What can hang from each mark
A: M R U
U: E H J R
J: E H M
X: U
M: A R U X
H: J M
E: X

In the rows, 128 means zero.
Known rows, with every way that one mark hangs from another
X[U[J[E H M] R]]: [ 83 126 166 106  53 172 169 141 124 122 133 148 149 151 133 120 150 100
 132 135 122  97 116 175 162 173]
A[R U]: [ 68  90 178 116 102 145 137 107 155 121 131 118 137 130 161 112 157  89
 124 141 115 121 128 174  70 133]
U[R]: [ 67 105 151  65  83 160 148 114 176 129 122 122 140 124 142 130 143  97
 145 137 111 123 112 203 101 156]
U[E J[H[M[A R]]]]: [117  90 148 171  29 133 165 142 185 119 142 131 128 120 131 125 159  99
 138 139 103  97 105 201 121 152]
X[U[H[M[A[R]]] J]]: [ 95  79 173 161  49 139 156 155 166 106 141  98 123 140 137 151 112 113
 127 145  86 101 139 190 102 181]
J[H]: [ 58 115 154 133 108 156 146  79 176 125 137 144 148 112 135 140 141  85
 145 132 114 120 110 188 114 158]
A[R U[E[X] J[M]]]: [101  63 164 144  49 156 147 125 114 109 137 135 126 144 168 110 179 106
 129 155 127 101 146 171  62 108]
U[H]: [ 56  97 147 131  98 161 151  85 181 119 140 136 140 141 146 145 105  92
 147 136 105 126 114 195  67 162]
J[H M[A U[R]]]: [111 105 140  78  99 135 167 125 128 120 119  84 130 160 128 158 144 101
 133 129 110 108 108 207 148 156]
H[J[E M[A R U]]]: [130 122 144 111  99 123 154 109 103 123 111 111  89 152 132 132 155 116
 125 116 128  91 102 196 140 141]
U[H[M] R]: [ 91 102 144 100  82 158 150 110 189 120 146 130 127 153 142 128 104 103
 143 142  86 115 138 205  79 168]
H[J[E] M[U]]: [ 90 136 147 134 128 138 131  84 106 116 138 167  78 145 136 101 152 114
 142 122 115  94 145 192 120 150]
A[M U[H[J]]]: [ 86  87 190 121 112 148 138  92 155 109 133 119  66 171 150 158 123  70
 117 119 129 105 125 202  63 138]
A[M R]: [ 75  91 183 117  97 156 136 100 161 132 126 110 134 112 147 151 153  91
 127 138 128 121 121 190  91 147]
X[U[H]]: [ 50  89 166 128  97 165 151 104 168 110 141 139 138 151 139 142 104  98
 135 136 102 122 109 179 111 168]
E[X[U[H[J] R]]]: [ 73 102 169  86  75 166 146 119 177 108 118 136  79 160 145 139 111  95
 122 136 109  99 121 197 128 164]
H[M[U]]: [ 85  99 142 121 126 139 136  97 119 119 137 130 121 141 138 115 145 112
 148 135  98 116 136 187 111 148]
X[U]: [ 48  94 169 107 104 159 144 105 151 116 132 134 138 122 134 136 140 105
 138 134 111 123 110 179 137 157]
U[E H[J M] R]: [105  90 138 116  73 161 148 106 186 107 158 161  82 162 141 115 123 107
 134 134  99  93 149 216  79 164]
J[H M[A[U]]]: [101  95 167 120 112 127 157  93 143 113 132  96 128 140 131 170 148  95
 131 127 111 112 122 196 111 132]
E[X[U[H[J[M]] R]]]: [108  93 160  81  82 169 150 109 146 107 123 124  85 167 139 152 114 109
 121 135 107  95 135 194 133 162]
H[J[E[X]] M[U]]: [ 86 140 152 138 122 139 126  78 110 117 126 173  65 141 143  99 155 115
 143 129 118  91 149 192 123 130]
X[U[E J R]]: [ 58  78 160  90  30 173 164 165 151 109 137 144 133 146 146 107 157 102
 137 145 117 109 106 188 129 160]
E[X[U[H J]]]: [ 51  89 168 144  56 168 152 128 158 106 126 140 122 148 150 140 110  96
 142 147 108 112 112 177 104 158]
U[E]: [ 52  87 147 128  87 162 148  88 164 115 147 160 138 121 144 122 157 105
 151 139 120 122 115 194  90 137]
M[X]: [ 48 100 150 106 138 151 136  69 157 139 117 136 167 126 144 133 147  91
 149 131 112 123 141 190 103 144]
H[J[E] M[R X[U]]]: [ 95 127 172 130 123 141 130  89 140 143 122 169 117 140 133  88 155 103
 122 121 110  88 148 174 169 153]

Rows
[ 92  99 146 119 117 119 144 110 128 112 129 101 109 137 129 145 142 119
 146 132  94 114 128 209 118 144]  H[M[A U]]
[ 92  81 135 130  30 168 162 144 178 110 157 151 124 165 151 109 121 103
 146 150  95 102 139 204  65 165]  U[E H[M] J R]
[ 86 137 156 136 112 147 130  69 147 120 143 174  90 114 131 117 150 114
 147 123 113  94 153 199 104 154]  H[J[E] M]
[102 119 157 124 128 130 140  69 131 138 111 121 129 126 135 148 160 114
 128 119 126  90 168 201 114 146]  H[J[E M[A[R] X]]]
[ 40 146 185 107  71 167 152 113 174 127 119 175 126 138 139 108 145  94
 132 142 124 106 105 178 170 144]  J[E[X[U[R]]] H]
[ 70  86 143 146  88 165 149  83 178 104 152 168  95 148 145 133 123  97
 137 128 118 104 123 205  69 157]  U[E H[J]]
[ 74  95 139 160 147 141 145  76 127 131 147 171 149 166 142  92 159  94
 138 137 105 105 153 180 138 136]  J[H[M[U[E] X]]]
[117  67 157 131  37 152 154 132 123 115 130 134 122 151 164 105 175  98
 130 149 126 102 114 170  82 102]  A[U[E[X] J[M[R]]]]
[ 94  83 157  93  42 176 163 149 137 110 123 116 126 171 146 146 114 106
 135 150 106 106 127 183 117 163]  E[X[U[H J[M] R]]]
[ 53  78 160 104  58 176 166 135 185 108 151 155 130 175 146 113 117 101
 129 145 107 115 106 190 115 160]  X[U[E H R]]
[ 99 148 168 165  69 125 148  96 195 133 117 152 115 108 130 123 147 104
 139 138 109  98 112 194 141 127]  J[E[X] H[M[A R]]]
[ 67 109 142  95 102 152 158 136 127 141 107 121 162 173 151 103 150  68
 137 135 115 106 124 187 137 166]  M[U[J[H] R] X]
[ 44 124 171 139 133 158 142  75 151 124 126 177 120 170 142 119 115  92
 129 121 119  98 145 182 131 165]  M[X[U[H[J[E]]]]]
[ 40 134 181  84  70 166 148 121 162 123 114 165 119 136 144 107 147 107
 136 146 121 113 113 183 149 135]  J[E[X[U[R]]]]
[ 40 133 177 156  65 166 159 123 144 120 135 173 143 128 136 115 147  90
 140 135 125 104 104 169 152 168]  X[U[J[E H]]]
[118 104 146 116 129 136 125  75 158 144 117 133 123 125 139 113 154  95
 131 122 102  95 153 191 122 154]  H[J M[R X]]
[ 62  78 160 143  85 168 152 100 166  96 153 167  93 161 142 131 121 101
 126 128 116 102 117 190 113 165]  X[U[E H[J]]]
[ 67  67 173 143  74 129 152 135 150 124 120 112 148 151 164 116 175  89
 127 143 119 105 147 192  70 119]  M[A[R U[E J]] X]
[128  82 155 117  88 158 153 106 141 115 135 117 109 158 134 142 115 102
 113 123 109  98 109 174 132 175]  X[U[H[J[M[R]]]]]
[ 84  93 139 113  98 142 149 132 114 143 100 113 163 160 156  95 155  80
 137 134 116 113 107 172 120 149]  M[R U[J] X]
[ 53  77 170 119 120 125 148  94 160 121 124 129 136 156 150 131 164  91
 135 134 116 117 140 204  91 104]  M[A[U[E]] X]
[ 95 145 158 162  85 146 146  88 179 141 139 172 141 118 134  94 146  96
 137 134 109 103 111 176 130 150]  J[E H[M[R]]]
[ 39 129 176 105  63 171 157 120 179 119 122 168 118 166 150 112 108 101
 134 146 112 112 112 184 125 148]  J[E[X[U[H R]]]]
[ 71 112 151  99  51 165 161 137 175 125 127 128 146 127 142 128 146  77
 144 138 114 109 107 196 111 175]  U[J[H] R]
[108 132 143 139 104 147 160  97 110 136 127 147 149 158 140  97 151  95
 129 129 126 106  92 162 149 143]  J[E H M[R U]]
[ 51  94 139 127 150 147 147  82 133 132 121 131 157 187 154 118 111  84
 141 132 103 122 132 184  92 152]  M[U[H] X]
[ 38 120 173 133  63 165 153 129 132 117 130 162 138 128 140 113 148 102
 146 135 126 110 111 173 131 159]  X[U[J[E]]]
[ 61  89 140 109  69 165 160 125 158 110 130 154 109 192 163 100 122  98
 137 150 112 116 106 197  89 130]  M[U[E[X] H R]]
[ 82 132 181 143  99 128 154  82 143 117 121 136 111 139 137 150 155 100
 135 137 125 104 127 192 117 104]  J[E[X] H M[A[U]]]
